Each row was made from one path, in order. Every step used is in the known rows, and no mark comes twice. Write each row's path.
Known rows
zibi gaso ripi: [-0.46 -2.65  0.37  2.79 -0.05  0.55  2.48  1.76  1.16  0.37  0.44  0.46
 -0.47  0.60  0.16 -1.91 -0.50  1.24 -0.69 -0.91  1.02  1.99  2.03 -0.94
 -0.57 -0.06  1.76 -1.04 -0.10]
fetu dolalu gaso zibi ganoda ripi fotoko: [-0.14  0.13 -0.71  3.31  1.32 -0.20  3.04  0.59  1.00  1.05  2.67 -0.34
 -0.65  2.21 -0.56 -3.21 -0.14  3.98  3.26 -0.61  0.25 -1.17 -0.49 -2.40
  2.01 -0.68 -0.45  0.68  2.72]
ponuz nokod dolalu: [-0.32 -0.76 -0.33  2.81  0.77  0.05  1.38  1.46  1.74 -0.16 -3.17  0.96
 -0.70 -1.07  0.75 -2.68  0.60  1.06 -0.61 -1.01  1.75  0.43 -0.19 -0.82
  0.28 -0.74  1.02  0.26  3.03]
ponuz nokod dolalu gaso zibi ganoda ripi: [-0.05 -1.40 -0.26  4.91  1.30 -0.47  2.50  1.11  3.02  1.88  2.31 -0.11
 -0.87  1.65 -0.23 -3.00 -0.45  2.38  0.23 -1.58  1.78 -0.61 -1.11 -0.52
  1.62  0.56  0.93  1.21  3.02]
dolalu gaso ripi zelug: [ 0.93 -2.03 -1.70  2.08  0.16 -0.90  3.00  2.49  0.85  0.08  0.37 -0.62
 -1.68  0.16 -0.84 -2.81 -0.88  2.98 -0.54  1.41  0.83  2.20  2.00 -1.72
 -2.53 -0.99  0.90 -0.40 -2.00]
nokod dolalu ganoda zibi gaso ripi fotoko: [ 0.67 -0.71  0.01  5.12  0.33  0.68  3.58  1.84 -0.05 -2.40 -0.40  0.99
 -1.01  1.92  1.17 -3.37 -0.54  3.89  1.18 -0.97  1.88  0.51  1.32 -4.28
  0.78 -2.54  0.77 -0.94  1.23]
nokod dolalu: [-0.53 -0.96 -0.86  2.68  0.15  0.23  1.34  1.52  1.06 -0.12 -2.28  0.18
 -0.63  0.29  1.56 -1.92  0.12  0.42  0.41 -0.69  1.92 -0.04  0.99 -1.14
 -0.31 -0.98  0.81 -0.05  2.10]
zibi ganoda: [-0.98 -0.33  0.44  2.53  0.77 -2.13  1.00  1.14  0.93  1.70  0.35  0.07
 -1.04  1.39 -0.94 -2.14  0.78  0.95  1.50 -0.61 -0.31  0.51  0.75 -0.36
  1.34 -0.55  1.25 -0.41  1.66]
dolalu ganoda ripi: [-0.44 -0.61 -0.30  3.23  0.85  0.18  1.49  1.63  2.04  0.97  2.65  0.10
 -0.09  2.80 -0.87 -1.98 -0.63  1.05  1.55  0.17  1.39  0.50  1.02 -0.82
 -0.24 -1.63  0.94 -0.15 -0.59]
nokod dolalu ganoda ripi gaso: [ 0.88 -1.69 -0.32  2.64  0.21 -0.03  2.16  1.78  2.58  0.12  1.81  0.19
 -1.42  3.22  1.44 -2.28 -1.86  1.58  0.87  0.58  1.91  0.32  1.78 -1.16
 -0.06 -0.36 -0.44 -0.07  1.60]
zelug ripi: [-0.94 -0.77 -0.53  2.10  1.44  0.50  1.19  1.47  0.58 -0.17 -0.69  0.88
 -0.22  2.15 -0.10 -0.81 -0.50  0.01 -0.40  0.65  1.28  2.22  1.38  0.41
  0.83 -1.10  0.76 -0.45 -0.17]
fetu dolalu: [-0.49 -0.66 -0.91  0.91  0.69  0.41  1.13  0.86  1.27 -0.74 -0.71 -0.07
 -0.06 -0.60  0.07 -2.56  0.85  1.13  2.07  0.16  0.84  0.42  1.26 -1.41
 -0.75 -0.35 -0.19 -0.53  2.18]
fotoko ripi ganoda zibi gaso dolalu nokod ponuz: [ 1.10 -4.16  1.02  4.58 -0.18 -2.07  2.76 -1.21  0.98 -5.63  0.08 -0.41
 -0.75  1.63 -0.23 -4.29 -0.30  1.91 -1.38 -1.83  1.24  2.47  1.43 -1.83
  0.72  1.47  1.45 -1.79  1.77]
ponuz nokod: [-0.63 -0.77  0.29  1.29  1.52 -1.25  1.30  0.45  1.43  0.07 -1.70  1.07
 -0.63 -0.86 -1.01 -2.14  1.01  1.25 -0.27 -1.03  0.17  1.70 -0.15  0.53
 -0.07 -0.52  1.21 -0.26  1.83]
ganoda dolalu nokod: [-0.08 -1.75  0.08  1.26  0.90 -2.76  1.84  1.46  2.50 -2.90 -0.50 -0.37
 -0.76  0.88 -0.12 -3.59  1.26  0.44  0.33 -1.02  1.42 -0.18  1.78 -1.45
  0.08 -0.66 -0.06  0.59  1.79]
fotoko ripi gaso zibi ganoda dolalu nokod: [ 0.74 -2.97  0.66  3.55  1.63 -2.66  2.40  0.20  3.84 -2.15  2.27  0.14
 -1.87  3.57 -0.36 -4.24  0.30  1.37  1.91 -1.24  0.46 -0.33  1.80 -1.83
  2.55  0.87 -1.04 -0.26  3.11]
zelug ripi gaso dolalu ganoda zibi: [ 1.78 -0.48  0.49  2.27  1.25 -1.05  2.90 -0.53  0.66 -3.62  1.81  0.53
 -0.70  3.64  0.52 -2.83 -1.82  2.29  2.13  0.91  2.24  1.67  2.33 -2.23
  0.26 -0.49 -0.35 -1.41  1.58]
fetu dolalu ganoda zibi gaso ripi: [ 0.67 -2.16  0.05  3.82  0.54  0.88  2.93  1.51  1.62 -2.90  2.16  0.36
 -0.41  0.98  0.04 -3.64 -0.27  2.97  1.17 -0.51  2.05  1.65  2.32 -3.21
 -1.13 -0.48  0.54 -1.40  0.90]
fotoko ripi: [-1.12 -2.36 -0.53  3.17  1.34  1.07  1.25  1.04  1.93  0.30  0.93  0.91
 -0.60  2.30 -0.78 -1.25  0.09 -0.24  1.09 -0.29  0.13  1.98  1.04  0.16
  0.38  0.07  0.51 -1.11 -0.25]
ponuz nokod dolalu gaso: [ 0.25 -2.62 -0.76  1.28  0.62 -1.54  2.54  1.71  1.28 -0.75 -1.21  0.35
 -1.49  0.01  1.22 -1.76 -0.46  1.98 -1.30 -0.68  1.54  0.89  0.63 -0.52
 -1.37  0.25  0.57  0.91  2.20]
ponuz nokod dolalu ganoda: [ 0.31 -0.62 -0.06  3.48  0.74 -0.49  1.31  1.33  1.49 -0.59 -1.85  1.48
 -0.87  0.63  0.38 -2.88 -0.12  1.98  0.86 -0.21  1.77  0.09  0.95 -2.42
  0.00 -2.43  0.98 -0.42  1.94]
zelug ripi ganoda zibi gaso: [ 0.11 -2.24  0.91  2.61  0.76 -2.13  2.62  1.20 -0.15 -4.13  0.19 -0.11
 -0.76  3.37 -0.18 -0.75  0.00  2.49 -1.47 -0.76  0.49  3.25  2.19  0.02
 -0.24  0.68  1.02 -0.64 -0.21]
fetu dolalu ganoda ripi: [-0.18 -0.38 -0.75  2.98  0.72  1.41  1.29  1.88  2.51  0.24  2.77 -0.03
  0.21  1.75 -0.68 -3.06 -0.32  1.58  2.53  0.81  1.80 -0.10  1.12 -2.06
 -0.23 -1.28 -0.08 -0.11  0.63]
dolalu gaso ripi: [ 0.22 -2.42 -1.04  2.20  1.17  0.25  2.95  1.45  1.04 -0.05  1.46 -0.13
 -1.43  0.68  0.11 -1.94 -1.35  1.55 -0.69 -0.33  1.07  1.21  2.02 -0.62
 -2.49 -0.20  1.22 -0.34 -0.74]
gaso dolalu nokod: [ 0.49 -1.68  0.48  1.43 -0.28 -2.34  1.96  0.30  1.24 -1.45 -1.03  0.38
 -0.31  0.24 -0.18 -3.47  0.05  1.07  1.56  0.13  1.71  0.13  2.01 -2.55
  0.29 -0.89  0.69 -1.32  2.05]
dolalu ganoda zibi: [ 0.19 -0.53 -0.31  2.76  1.73 -2.09  1.94  0.08  0.69 -3.07  1.27  0.15
 -0.67  2.27 -0.55 -2.25  0.51  2.05  2.17 -1.03  1.13  1.39  1.42 -1.36
 -1.38 -1.55  0.69 -1.14  0.58]

Which path is each row?
[-0.59 -2.72  0.57  1.29  0.17 -2.78  2.53  0.77  0.69 -2.59  0.66 -0.23
 -0.30  1.74  0.36 -1.06  0.92  1.70  0.03 -1.90  0.77  2.81  1.31  0.00
 -0.63  1.09  0.87 -0.54  1.38] : ganoda zibi gaso
[-1.19 -0.32  0.23  3.73  0.84 -0.32  1.26  2.09  2.53  2.81  2.66 -0.42
 -0.51  2.02 -1.31 -2.39  0.32  0.54  0.83 -0.45  0.68  0.33 -0.30  0.29
  1.91  0.04  1.13  0.48  1.05] : zibi ganoda ripi
[ 0.25 -1.38 -0.24  4.38  2.44 -0.50  2.16  0.13  1.14 -4.00  1.07 -0.25
 -1.36  2.82 -1.36 -1.93  0.49  1.80  0.47 -1.18 -0.22  2.10  1.34 -0.06
 -1.06  0.61  0.78 -1.21 -0.43] : fotoko ripi ganoda zibi
[ 0.01 -1.42  0.16  0.71  1.02 -3.09  2.70  1.45  1.64 -0.53  2.27 -1.50
 -1.41  2.48  0.10 -2.48 -0.04  1.38  0.52 -0.86  0.41 -0.39  1.39 -0.70
 -0.31  1.16  0.08  1.90  1.73] : zibi ganoda dolalu gaso
[-0.14 -0.10 -0.67  4.59  0.97 -0.35  3.22  1.06  0.80  1.49  1.45 -0.21
 -1.06  2.86  0.52 -2.70 -0.63  3.41  1.94 -1.23  1.08 -1.52 -0.73 -2.19
  2.24 -1.15  0.28  1.02  2.61] : nokod dolalu gaso zibi ganoda ripi fotoko
[-0.18 -1.65 -0.14  2.47  1.36 -3.25  2.34 -0.71  0.63  0.83  1.85 -0.33
 -1.22  2.43 -0.47 -1.68 -0.19  2.60  2.04 -1.54 -0.26 -0.10  1.03 -0.62
  0.10  0.09  0.99 -0.33  1.92] : dolalu gaso zibi ganoda
[ 0.23 -2.65  0.44  2.99 -0.40 -2.20  2.59  1.48  0.83 -3.20  0.41  0.21
 -0.47  2.70  1.33 -1.79  0.14  2.46  0.77 -1.27  2.12  1.59  1.96 -2.26
 -0.50 -0.45  0.67 -0.65  1.64] : nokod dolalu ganoda zibi gaso
[ 0.25 -1.59 -0.10  3.64  1.30 -2.38  2.40 -0.06  1.48  0.63  0.10  0.40
 -1.40  1.05  0.15 -2.67 -0.04  3.02  0.93 -1.77  0.81 -0.51 -0.06 -1.24
  0.86  0.01  1.01  0.27  3.65] : ponuz nokod dolalu gaso zibi ganoda
[ 0.30 -2.37 -1.48  2.27  0.97 -1.23  2.78 -0.65  0.69 -1.04 -0.24 -0.23
 -0.75  1.51  1.73 -1.25 -0.90  2.19  1.15 -1.75  1.69 -0.51  1.40 -1.23
 -1.85 -0.32  0.64 -0.03  2.08] : nokod dolalu gaso zibi
[ 1.37 -2.83  1.62  2.14 -0.59 -4.12  3.15  0.27  0.66 -4.87 -0.36 -0.27
 -0.70  1.54 -0.21 -3.23  0.24  3.14  0.38 -0.73  1.20  1.18  2.84 -2.82
 -0.25  0.47  0.88 -1.37  1.74] : ripi ganoda zibi gaso dolalu nokod
[ 0.50 -1.62 -0.39  0.86  1.47 -1.91  2.33 -2.10  1.02 -0.80  0.11  0.29
 -1.07  1.74  0.74 -1.40 -0.65  1.98  2.10 -1.58 -0.04  0.62  1.73  0.10
 -0.83  0.26  0.08 -1.39  2.50] : ripi gaso zibi
[-0.31  0.65 -0.64  3.31  1.50  1.38  2.56  0.93 -0.16  0.37 -1.23  0.90
 -0.96  0.19 -0.25 -2.90 -0.13  2.25  1.25 -0.55  0.28  0.30  0.67 -2.06
  0.48 -2.44  1.12 -0.86  0.38] : gaso ripi fotoko
[ 0.12 -1.17  0.52  3.19  1.41 -3.55  1.96  0.18  2.68 -1.89  0.59 -0.39
 -0.88  1.68 -0.71 -4.31  1.34  1.44  1.90 -1.93  1.00 -1.42  1.23 -2.18
  1.77 -0.62  0.21  0.26  3.11] : gaso zibi ganoda dolalu nokod
[ 0.49 -2.21 -1.47  1.99  1.04  1.53  2.86  1.67  1.47 -0.70  1.58 -0.19
 -1.15 -0.38  0.33 -3.03 -1.08  2.10  0.32  0.33  1.47  0.69  2.09 -1.84
 -2.49  0.13  0.20 -0.33  0.40] : fetu dolalu gaso ripi
[ 1.12 -2.15  1.22  2.19 -0.46 -2.80  2.50  1.13  2.87  0.19  2.06  0.08
 -1.37  2.00 -0.21 -4.24 -0.93  1.68  1.39  0.80  1.46  0.10  1.56 -2.01
  2.25  0.78 -0.22 -0.73  3.15] : zibi ganoda ripi gaso dolalu nokod
[ 1.17 -0.90  0.72 -0.32 -0.23 -1.19  2.51 -0.92  0.90 -0.32 -0.23 -0.03
 -0.77  1.01  1.03 -2.49 -1.49  1.22  2.10  0.50  0.89  0.47  2.07 -1.33
 -0.39  0.92  0.02 -1.13  2.85] : ripi gaso dolalu
[ 0.41 -2.15  0.08  2.31 -0.36 -1.94  1.61 -1.48  0.71 -2.36 -1.85 -0.24
 -0.19 -0.89  0.33 -4.43 -0.17  0.48 -0.46 -1.34  1.93  0.78  0.74 -1.54
  0.53 -0.33  1.64 -1.32  2.84] : gaso dolalu nokod ponuz
[ 0.99 -2.46  0.81  3.13 -0.48 -2.18  2.06 -0.61  2.32 -0.74  1.26 -0.57
 -1.14  0.85  0.17 -5.21 -1.07  0.95 -0.58 -0.72  1.70  0.62  0.26 -1.08
  2.58  1.15  0.80 -0.71  3.86] : zibi ganoda ripi gaso dolalu nokod ponuz
[ 0.64 -3.49  0.74  2.48 -0.82 -3.14  2.65 -1.33  0.72 -4.55 -0.64 -0.53
 -0.04 -0.10  0.67 -4.29  0.24  1.41 -1.05 -2.25  2.27  2.07  0.78 -1.62
  0.61  0.95  1.48 -1.28  3.43] : ganoda zibi gaso dolalu nokod ponuz
[ 0.05 -2.36 -1.07  1.06  1.49 -2.32  2.77 -1.45  0.36 -0.83  1.03 -0.26
 -0.61  1.77  0.33 -0.77 -0.61  2.35  1.53 -1.75  0.38  0.41  1.53 -0.22
 -2.22 -0.07  0.79 -0.48  1.00] : dolalu gaso zibi
[ 0.34 -3.38  1.40  0.92 -1.49 -3.26  2.47  0.87  1.08 -1.64 -0.63  0.36
 -0.08  0.90  0.31 -2.80 -0.02  1.61  0.89 -0.07  1.57  1.09  2.53 -2.65
  0.69 -0.02  0.75 -1.30  2.13] : zibi gaso dolalu nokod
[ 0.63 -1.44  1.47  1.38 -1.24 -1.78  2.31  0.14  0.10 -0.46  0.72  0.53
  0.34  2.43  0.26 -2.13 -1.17  2.26  2.72  0.50  1.24  0.53  2.82 -3.39
 -0.17 -1.04  1.17 -1.38  1.00] : zibi gaso dolalu ganoda
[ 0.08 -3.22 -0.23  1.42  1.15 -0.23  1.89  0.64  2.18 -0.28  1.41  0.96
 -1.80  2.99  0.31 -1.21 -0.98  0.47  0.90  0.20 -0.39  2.53  1.94  0.64
  0.20  1.37 -0.68 -1.29  0.90] : fotoko ripi gaso
[ 0.46 -2.29 -1.01  2.39  1.44 -1.35  2.82 -0.74  1.19 -0.98 -0.90  0.38
 -0.85  0.46  1.11 -1.92 -0.51  2.72  0.34 -2.05  1.51 -0.08  0.39 -0.90
 -1.27 -0.14  0.75  0.26  2.91] : ponuz nokod dolalu gaso zibi
[ 0.91 -0.36  1.13  1.74 -0.26 -0.61  2.47  0.33  2.34  1.96  2.64 -0.46
 -0.75  2.14  0.11 -3.38 -1.62  1.23  2.02  0.65  1.12 -0.16  0.94 -1.18
  1.85  1.58  0.13 -0.23  3.06] : zibi ganoda ripi gaso dolalu
[ 0.06 -2.02  0.34  3.74  1.69 -1.34  1.90 -1.01  2.08  1.04  2.40  0.76
 -1.69  3.59 -0.55 -2.17 -0.50  1.77  2.76 -1.04 -0.85  0.78  1.12 -0.34
  2.11  0.89  0.04 -1.57  2.50] : fotoko ripi gaso zibi ganoda
[-0.11 -2.69 -0.93  2.13  0.29 -1.26  1.03 -0.37  1.37 -3.17 -1.73 -0.17
 -0.58 -1.54  0.24 -4.44  0.89  0.93 -0.63 -1.26  1.47  1.23  0.73 -1.29
  0.14 -0.39  0.48 -1.09  3.14] : fetu dolalu nokod ponuz
[ 0.21 -2.40  0.41  1.75  0.00 -2.02  2.39  0.97  0.92 -3.64  1.68  0.04
 -0.10  2.08  0.25 -2.26  0.62  3.04  1.97 -0.70  1.26  1.92  2.17 -2.43
 -0.75 -0.02 -0.09 -1.02  1.79] : fetu dolalu ganoda zibi gaso
[ 0.31 -1.02  0.43  2.26  1.36 -2.91  1.97 -1.38  1.21  0.89  1.14  0.19
 -1.59  2.43 -0.15 -2.17 -0.27  2.29  2.58 -1.32 -0.63  0.07  1.20 -0.39
  1.26  0.38  0.38 -1.16  3.25] : ripi gaso zibi ganoda
[ 0.94 -2.40  0.38  2.82  1.12 -3.67  2.12 -2.01  2.32 -3.21  0.07 -0.89
 -1.54  1.19  0.56 -5.19  0.22  1.37 -0.20 -2.91  0.82 -0.21  0.68 -0.91
  1.88  0.80  0.28 -0.16  4.60] : ripi gaso zibi ganoda dolalu nokod ponuz
[ 0.22 -1.87 -0.15  0.47  1.23 -0.66  1.84  0.90  0.96 -0.71  0.00  0.90
 -1.49  2.85  0.96 -0.82 -1.50  0.68 -0.55  1.08  0.63  2.69  2.19  0.88
  0.59  0.19 -0.46 -0.73  0.93] : zelug ripi gaso
[ 0.80 -2.28  0.46  5.23  0.59  0.61  3.11  1.94  2.09 -2.46  0.28  1.07
 -0.89  0.54  0.50 -3.76 -0.37  2.89 -0.84 -1.36  2.73  1.74  1.19 -2.63
 -0.27 -0.79  1.44 -0.77  1.54] : ponuz nokod dolalu ganoda zibi gaso ripi
